Known rows, with every step that occurs:
W/X/N/J/R/G: [  0  11  12  15  -8 -31  35  62 -23  15  28  -7 -12 -54  18   2 -21 -25
 -29  10  -1 -10   1 -16]
X/N/J: [ 17  16   8  28 -16 -18   0  25 -14   6  33   7  -2 -37  -2  -5 -17 -14
  -6  -2 -18 -30   5  21]
X/N/J/R/G: [ -5  30   1   9  -6 -30  14  48 -33  16  31  -8  -9 -38  29  -2 -20 -25
 -14   4 -13  -9  -3  -1]
R/X/N: [  2   3  -1  16 -16 -21 -15  34   6  -8  27  -4  -1 -23  34 -16  13  -9
  -3  -6 -28   0 -27  37]
R/G/N: [  2  49   8  12  -5 -10 -11  18  -1 -24  36 -23   5 -33  24 -12  -1 -29
 -12   1 -15 -17  -6  18]
W/B/U/X/N: [ 26 -14  16  54 -15 -20   2  41   8  -9  18 -17  16 -73  35 -17   2   8
 -13  12 -27 -20   8   7]
W/G/U: [  9   4  16  37 -24   8  -1  16  30 -11  30 -16 -14 -46  12 -24 -12 -17
 -14   7  -7 -40  16  -9]
B/R/G/N: [-18  50  14  20   3 -23   6  12 -13 -30  19 -25   2 -50  26 -21  -6 -21
 -15   6  -9 -21   7  14]
B/N/J: [  9  33 -12  26 -23 -19   7  16   2 -19  30  14  -1 -49   6   5 -11 -13
   2   4 -25 -41  30  20]
J/R/G/W/B: [  3  28   7  29 -14 -23  14  40  -7  -8  30 -46 -27 -31  46 -27 -19 -40
   1   8   6  -7   3 -23]
J/R/G/N: [ -7  43  -5   0  -2 -20  -9  31 -14   1  36 -28  -7 -32  43 -11  -6 -26
  -9  -4  -8  -3  -3  -4]
B/U/J: [  2   4 -19  24  -6 -12   0  22  12 -24  10   0   0 -60  24   4  17  -8
  -4   2 -42 -19  30   5]
R/G/N/J: [ -5  55   7   7 -14 -17  10  20  -9 -19  32 -11  -1 -36   2 -13 -19 -37
 -14   0  -7 -34  -4   9]
U/B/R/G/W/X/N: [ -1  22  38  33   0 -38  47  55 -13 -24  12 -24  -1 -69  38 -25 -11 -21
 -19  16  10 -24   0 -11]
G/U: [  9   9   5  29 -13  -3 -21   8   4 -10  28 -14 -16 -44  15 -19  -2 -12
   4  -6 -14 -28  11  11]
W/J: [  4  14  -9  25 -12   9  11  24  11  -9  25  -3  -6 -36   8  13  -6 -17
  -3   3 -26 -24  11   4]
J/R/G/U: [-13  21  -3  12  -1 -15  -9  30 -16  -1  31 -25 -22 -46  45 -16  -7 -25
  -4   0  -8  -7   3 -10]
U/X: [ -4  10 -21  25  -7  11  12  18 -10 -13  21  -5   9 -41  18   2 -10  -7
  -1   8 -16 -16  -4  21]
U/J/R/X: [-31  -8 -44  -4  -9 -10  14  43  -2   3   8  -5 -20 -24  51   2   2 -21
   5  -4 -19  15  -6 -10]
J/R/G: [-20  28 -17   7  -1  -6   6  34 -24 -12  28 -21 -13 -33  42   3  -8 -23
  -4   8 -20   3   0   5]
X/N/J/R: [  9  11  -6  17 -12 -27   4  39 -27  29  33  -1 -13 -36  15  -2 -23 -12
  -5  -4  -9 -18  10   0]
X/N/J/R/G/U: [  3  20  14  13  -5 -40  -2  45 -26  25  33 -12 -18 -50  31 -18 -19 -27
 -16  -6  -2 -20  -1 -17]
B/U/X/N: [ 20   2  -2  33  -4 -28  -8  30   1  -6  19  -2  24 -69  31  -6  15  10
 -12   5 -31 -18   4  24]
X/N: [ 25  11   8  33  -8 -13 -21  25  -9   1  37  -5   3 -34  23  -5   1  -5
  -4  -2 -27 -15   3  31]
G/U/B/R/X: [-46  -5  -1  13 -16  -5  25  29   2 -37  -1 -13 -19 -55  42 -35 -11  -3
  13   4  -4 -20 -12  -3]

Rows:
[-18  16 -27   6   5 -24  11  44  -8 -15  10 -13  -8 -61  56   6  11 -21
 -13   8 -37   1  22 -15] : B/U/J/R/G
[  9  -3  -5  22  -7 -34   7  41 -23  46  24  -3  -7 -58  22 -16 -25  -9
 -11  -7  10 -28  -1 -23] : G/U/X/N/J/R
[-26  17 -12  -3 -34 -19  27  35  23  10  24 -11 -19 -25  16 -27 -23 -29
 -14   1  12 -27 -10 -28] : W/G/N/J/R/X
[ -5  -2 -34  16  -3 -21   1  33   1  -1  11  -6 -11 -59  41   6   9  -5
  -1  -1 -32  -7  35 -18] : B/U/J/R
[-24  10   4  18 -14 -37  24  27 -12  -8   5   7  -7 -45  10 -24 -11 -12
  -6   2 -10 -20 -12  22] : B/R/X/N/J
[ -8  31   3  28 -22 -24  31  50 -10 -12  28 -15 -17 -55  39  -3 -28 -26
  -7  17 -18 -22  26 -22] : W/B/N/J/R/G
[-26  35 -18   2 -10 -11  26  34 -30  -7  25  -9 -19 -36  19   0 -27 -33
  -7   8 -10 -12   2  -5] : N/J/R/G
[-12  31 -16  12  -5 -37  22  40 -15   6  21  -4  -2 -71  45  -4 -17 -21
 -11   6  -2 -30  12 -23] : B/N/J/R/G/U/X
[ -6  11  -1  10 -23 -26   7  33   0  -3  23   9  -6 -27   9 -16  -5 -18
  -4  -5 -19 -15 -26  27] : R/X/N/J
[-25  21 -25 -12 -25 -30   8  28  -1  10  24 -10 -19 -23  19 -21 -15 -25
   3 -11   7 -14 -16  -9] : G/N/J/R/X
[ 24  20  16  22   2 -50   9  55 -10  17  32 -30 -11 -45  42 -14   3 -31
 -23   4  11  -4  -4 -14] : J/R/G/W/X/N
[ -4 -21 -12   8  -6 -38 -14  55   4  35  16  -8 -18 -37  62 -18  10 -13
  -8 -17 -12   5  -9 -21] : G/U/J/R/X/N
[-34  20  -4   1 -16  -5  36  51 -27  -7  23 -14 -26 -54  36 -16 -39 -25
   2   4   4 -26   0 -34] : N/J/R/G/U/B
[ -9   0 -35  14  -1  -3  10  36 -15  12  20  -6 -17 -33  39  12 -10 -16
   1  -3 -19  -2  21 -16] : U/J/R
[-15  14  37  48  -7 -11  18  25  -6 -35  13 -37 -22 -67  32 -36 -19 -23
  -9  15  -6 -25  16 -11] : W/B/R/G/U
[-33  -9  32  24 -30 -20  54  50  16 -12   4   0 -15 -63  24 -44 -31  -9
 -16  11   8 -47  -8 -27] : W/G/U/B/R/X/N/J
[-21  23  22  43  -6  -2  32  28 -15 -45  12 -29 -14 -55  29 -19 -22 -21
  -9  23 -16 -14  13   3] : W/B/R/G
[-13  37  11  14 -20 -17  24  42  -3 -35  26   2  -5 -70  36 -11 -22 -20
  -2   8 -18 -46  14 -10] : R/G/U/B/N/J
[ -8  -3 -15   6 -12 -28 -13  45  -5  15  25 -11 -12 -24  53 -13   7  -6
   0  -6 -18  13 -23  14] : J/R/X/N
[ -1  30 -15   5 -16 -22   3  20 -13  19  33 -12 -16 -34   8 -12 -27 -21
   0 -10   6 -29  13 -15] : G/N/J/R
[-10  32 -14   0   4 -21   4  43 -15   9  26 -22  -6 -33  52   1  -7 -33
 -18  -5 -13  -1   7 -24] : U/J/R/G/N
[ 22  26  29  42 -16 -54  28  47   3 -11  16 -22   7 -73  21 -35 -10 -31
 -21  13  -2 -38  -2 -13] : R/G/W/B/U/X/N/J
[  7  -9   8  30 -16 -22  26  49  -1  46  25  -6  -7 -59  19 -21 -35 -13
 -27   5  16 -40   4 -43] : W/G/U/X/N/J/R
[ -4  28  10  22  -5  -7 -12  20  -3 -26  30 -21 -11 -46  29 -18   0 -28
  -7   1 -17 -21  -2  11] : R/G/U
[-13  23  22  31   5 -40  30  32 -30   2   8  -5   6 -76  18 -24 -24 -18
 -25   7   4 -36  -5  -5] : B/R/G/U/X/N/J
[  8  34  -5  12  -1 -70  17  46 -16  15  17 -14   5 -66  36 -21  -2 -26
 -17   3   2 -25  -5 -17] : B/U/X/N/J/R/G/W
[ 12  43   7  13  -7 -54   9  42 -26  22  35 -18 -15 -33  28 -19 -15 -40
 -11  -5   7 -21  -5 -11] : X/N/J/R/G/W
[  3  25  -2  14  -3 -30  23  41  -6  -5  26 -34 -22 -43  31 -13  -2 -38
 -12   6  14  -6   2 -20] : J/R/G/W/X
[-11  14  15   7 -11 -23  22  64 -30  14  28 -12 -17 -56  45 -19 -33 -19
  -7   1  -1 -23  -5 -30] : X/N/J/R/G/U/B
[ 11  -3  11  48 -24  -4  -2  21  17 -37  20 -22 -10 -61  21 -19   1  -4
   2  13 -31 -24  27   6] : W/B/U
[  0  16 -12  11   4 -30  35  51  -6   4  16 -25 -20 -46  42  -1  -1 -43
 -18   6   8  -4  10 -40] : U/J/R/G/W/X
[-15  20 -25  10 -24 -13  33  46 -16  -5  26   7  -9 -54  40   9 -31  -4
  13   7 -16 -30  27 -18] : U/B/N/J/R
[ 27  -2   7  41 -18 -58  21  49  -1  27  17 -22  -8 -70  28 -35 -17 -14
  -8   4  12 -33  13 -37] : G/W/B/U/X/N/J/R
